In the rows, 128 means zero.
Known rows, with every step that occurs:
y/z/a: [131 128 118 106 131 126 123 129 115 107 130 119 133 127 134 116 120 118
 126 134 122 135 116 124  70 125 121 129 136 130 136]
k/y/t/a: [139 128 131 141 110 165 136 115 111 148 130 118 139 150 110  92 127 119
 134 124 134 132 132 160  90 127 132 129 130 138 125]
t/r: [126 130 135 133 124 121 126 110 133 123 127 132 133 136 125 117 129 129
 131 121 118 130 133 157 118 133 132 132 137 133 126]
z/a/p/r: [120 134 108 103 124 123 128 138 139 153 141 118 128 154 122 129 120 118
 136 134 133 129 126 149  38 125 121 144 131 129 136]
q/g: [130 126 126 126 123 126 123 125 127 149 122 132 117 147 125 101 128 140
 133 128 122 126 126 126 146 125 132 120 124 133 124]
q/g/a/k: [132 137 109 127 120 143 126 126 132 169 127 121 117 159 132 106 120 146
 131 125 119 116 126 151 110 126 116 123 127 142 142]
z/a/k/y: [133 145 106 121 118 141 130 133 136 130 122 112 130 163 129 112 117 128
 136 124 129 134 120 168  51 126 129 129 134 134 137]
q/g/a/z: [130 137 121 125 121 136 121 121 108 139 124 118 120 150 118  98 127 137
 131 130 114 124 126 116 115 125 120 124 129 132 139]
t/a/z: [131 139 124 136 114 147 147 116 104 106 126 123 126 130  99  97 126 123
 131 124 116 132 143 124 105 128 126 129 126 129 137]
y/z: [132 130 127 117 131 132 126 127 121 111 124 123 127 118 132 113 127 122
 126 132 119 128 125 109  99 128 123 128 131 127 133]
t/a/g: [131 136 120 134 118 140 145 126 126 139 117 126 136 134 108 108 121 128
 131 117 120 133 136 156 101 129 131 124 116 129 132]
p/a/t: [125 118 118 137 133 137 153 118 119 115 127 119 121 129  98 115 134 131
 126 129 126 119 137 127  97 124 125 139 134 128 135]
k/y/t/r/p: [139 135 135 146 113 150 116 108 111 129 124 123 140 138 138  91 132 117
 135 116 123 130 131 200  62 130 132 142 149 133 129]
y/k/a/g/q: [124 122 111 114 146 154 135 145 134 140 110 105 142 151 132 119 107 124
 129 111 118 132 125 145  59 120 114 131 112 133 141]
y/k/a: [123 142 114 122 132 144 132 137 125 134 113 115 132 138 147 118 111 121
 129 121 123 135 129 135  98 122 109 136 122 132 130]
z/a/t: [127 122 121 121 129 125 139 129 121 120 137 121 129 143 108 123 130 122
 122 132 132 132 122 142  96 122 130 130 134 131 132]
g/a/k: [129 140 110 128 124 147 132 129 133 148 132 117 128 141 135 132 120 135
 126 125 126 118 128 153  91 129 112 131 130 138 146]
z/a: [126 125 120 116 129 122 126 130 122 124 134 124 133 136 130 131 121 124
 128 131 131 136 119 144  99 125 127 129 133 132 130]
y/k/a/t: [124 139 115 128 133 147 144 135 125 130 116 112 128 144 124 108 121 119
 123 122 124 131 133 133  96 119 113 137 123 130 132]
q/g/a/k/y: [135 148 107 132 113 151 120 130 135 165 116 112 121 177 132  95 120 146
 138 125 122 123 123 160  93 126 121 125 128 139 137]
a/k/y/z: [139 150 112 122 120 151 130 129 135 116 110 111 123 144 132  93 123 126
 135 124 117 126 126 134  49 129 125 127 131 129 140]
p/r: [127 126 121 121 125 125 126 127 138 131 136 121 126 143 111 125 124 113
 130 132 131 124 128 125 122 130 124 137 127 124 127]
y/t: [132 119 135 126 127 143 127 117 119 148 138 125 133 130 123 115 132 119
 127 125 135 121 124 137 101 127 129 125 131 137 128]
a/g/q: [129 108 126 120 141 138 131 135 138 133 123 118 138 140 114 129 124 131
 128 118 123 125 123 138  93 126 134 124 117 129 139]
k/a/t/y: [127 127 118 145 127 147 146 117 125 126 122 117 118 149  98  90 126 137
 122 128 120 132 129 143  86 121 120 144 126 138 122]
r/p/a/g: [129 134 107 139 130 139 140 131 114 114 107 121 130 106 132 116 124 129
 135 117 116 123 135 167  56 126 122 143 131 119 142]
p/a/k/y/t: [135 134 109 136 122 168 144 112 124 144 120 107 125 150 116  91 125 128
 140 118 130 114 130 163  24 126 125 136 137 141 139]
p/a/z: [126 133 116 130 130 137 145 114 106  96 119 115 121 123 104 109 128 127
 134 125 116 122 137 111  72 126 123 138 134 126 140]
q/g/a/t: [130 122 123 132 124 135 129 126 121 157 132 121 121 157 110 105 133 141
 123 134 125 120 126 133 138 122 122 127 128 135 134]
t/y/z/a/p/r: [128 129 104 101 120 134 128 123 134 146 140 116 120 149 114  94 115 120
 131 138 113 129 128 153   4 124 113 148 129 133 135]
y/k/a/p/r/t: [122 167 104 104 138 139 133 139 133 184 123 111 132 147 130 113 119 119
 136 120 123 123 136 148  13 120 106 149 130 119 137]

Rows:
[141 151 109 131 110 168 145 123 124 115 113 112 127 147 117  80 118 125
 136 122 114 131 136 151  56 130 122 130 128 134 141]
t/a/k/y/z
[129 132 111 110 123 138 131 124 123 141 132 122 122 134 128  95 118 135
 130 133 110 134 129 153  11 122 117 139 130 137 136]
t/y/z/a/p
[141 145 112 105 134 125 128 116 119 148 122 120 137 126 108  84 123 133
 125 123 105 132 118 159  13 122 129 125 131 123 132]
r/t/y/z/a/g
[127 154 118 109 133 124 130 131 136 177 138 125 127 137 112 125 136 127
 135 128 128 116 135 139  40 125 125 141 135 116 135]
a/p/r/t
[133 139 105 105 127 139 133 129 126 115 128 115 125 135 133 106 117 122
 128 126 118 128 120 141  39 126 118 128 134 137 147]
y/z/a/k
[133 160 107 123 136 142 136 123 128 175 105 116 136 138 121  86 114 134
 128 109 106 131 131 169  37 119 117 132 118 125 126]
r/t/y/k/a/g
[127 147 117 142 125 148 139 123 114 113 113 118 132 135 139  96 122 116
 126 112 109 134 142 189  72 123 110 153 139 130 139]
y/k/a/t/r/p
[132 129 117 135 130 151 144 116 119 108 117 112 118 139 103  72 125 132
 121 132 111 132 126 124  59 121 114 144 128 137 127]
k/a/t/y/z
[136  99 129 127 130 168 144 119 118 154 136 118 145 144  96 103 123 123
 128 114 127 123 130 162  69 125 131 123 117 142 140]
y/t/a/g/q
[125 154 114 110 133 131 122 134 131 190 144 117 136 143 121 138 132 128
 131 133 131 115 130 150  40 126 112 147 139 119 142]
g/a/p/r/t
[137 141 113 115 127 135 130 114 133 176 137 123 128 139 105  99 120 117
 126 123 111 118 140 158 103 123 116 137 124 118 125]
p/r/t/y/k
[139 134 110 100 130 125 124 111 118 142 142 117 130 137  99  90 121 117
 125 137 113 127 118 145  44 123 118 142 140 122 129]
p/r/t/y/z/a
[137 125 123 123 139 149 144 125 118 156 128 122 146 136  92 112 128 136
 129 114 119 125 132 158  76 124 134 124 124 125 142]
r/t/a/g/q
[138 155 107 122 119 147 149 116 129 161 137 122 126 146  89 100 125 122
 132 120 122 115 140 161  74 129 120 135 131 127 140]
p/r/t/a/k
[127 125 125 133 128 138 133 128 123 136 137 117 132 138 116 132 133 129
 118 135 131 122 129 134 122 125 118 135 132 130 137]
g/a/t
[129 125 122 126 124 132 116 128 121 161 129 124 126 150 132 116 124 144
 129 133 124 124 122 136 143 125 118 126 128 136 131]
q/g/a
[131 146 115 118 126 131 131 117 139 186 140 127 120 143 100 103 132 135
 134 128 117 117 139 158  38 124 122 145 131 121 129]
a/p/r/t/y
[129 138 106 115 124 134 136 130 132 133 132 121 125 144 129 123 117 128
 130 123 127 128 122 159  65 126 124 127 132 138 141]
z/a/k
[128 125 130 137 119 129 127 107 126 154 131 124 126 166 107  95 134 142
 126 127 115 122 131 163 131 127 126 130 138 141 132]
q/g/a/t/r
[117 149 115 126 132 140 134 140 131 144 116 119 125 140 142 120 123 140
 136 125 130 133 127 135  34 124 117 144 130 135 133]
k/a/p
[135 149 114 133 118 147 132 130 141 133 114 116 124 154 129 108 124 131
 137 120 126 126 128 152  79 129 131 127 128 130 134]
a/k/y
[134 137 117 111 124 134 119 132 118 106 118 110 137 145 134 107 120 119
 132 135 125 142 114 134  57 125 127 131 138 126 131]
k/y/z/a
[127 134 115 113 129 119 129 135 131 135 121 120 138 138 125 123 119 124
 129 122 126 137 118 155  65 125 134 124 124 128 132]
z/a/g
[136 122 117 116 137 146 143 124 128 159 135 116 144 150  76 110 124 120
 130 119 122 121 132 154  72 126 129 133 123 120 141]
p/r/t/a/g/q
[128 139 119 146 122 137 140 101  96  81 115 122 125 112 118  97 129 124
 137 116 103 125 146 167  52 130 120 151 149 125 146]
t/r/p/a/z
[137 138 127 132 130 130 130 110 121 158 133 133 127 126 108 103 132 141
 126 125 116 124 131 152 102 124 129 130 132 124 122]
r/t/y
[137 142 127 137 113 155 129 101 138 152 124 117 133 163 120  85 129 123
 137 111 123 121 131 190  37 132 136 129 140 146 132]
a/k/y/t/r
[137 150 111 142 107 163 147 123 130 133 117 118 127 157 114  97 118 131
 138 118 123 130 139 168  83 130 127 129 126 136 136]
t/a/k/y
[136 149 114 121 123 131 142 120 128 164 127 122 140 140  84 101 127 118
 132 119 122 124 134 156  75 128 131 131 124 116 132]
p/r/t/a/g
[138 143 121 123 130 139 131 116 122 173 130 130 130 125 121 102 123 131
 124 118 108 123 141 162 105 121 120 128 125 122 126]
r/t/y/k
[124 153 112 121 130 146 136 130 111 111 108 108 127 137 132 102 114 115
 131 118 114 134 134 116  68 122 112 135 123 128 138]
y/k/a/z
[131 134 130 143 120 129 124 116 117 112 124 135 132 119 142 114 129 126
 131 119 114 131 137 184 107 132 125 143 143 127 135]
t/r/p
[132 129 125 147 116 136 123 113 111 141 129 128 125 148 124  93 135 139
 126 125 110 123 134 189 119 126 119 142 144 134 140]
q/g/a/t/r/p
[128 144 105 128 127 147 137 127 137 153 103 114 130 145 127  90 105 129
 129 112 107 136 133 165  57 121 114 134 108 134 125]
t/y/k/a/g
[131 115 118 130 122 132 141 115 124 129 140 123 123 147  95 101 126 130
 120 132 121 132 128 159  91 120 128 134 129 136 126]
z/a/t/y
[125 130 112 130 133 131 143 125 129 129 111 118 130 125 114 118 123 133
 134 119 121 123 131 141  65 127 129 133 124 126 135]
p/a/g
[142 140 125 121 133 134 129 108 115 141 129 128 126 115 112  88 132 136
 124 129 107 123 129 135  74 124 123 131 135 122 128]
r/t/y/z
[121 145  99 119 122 152 136 130 143 170 123 112 119 161 126  93 106 123
 135 124 113 129 142 162  29 121 101 155 116 135 129]
t/y/k/a/p/r
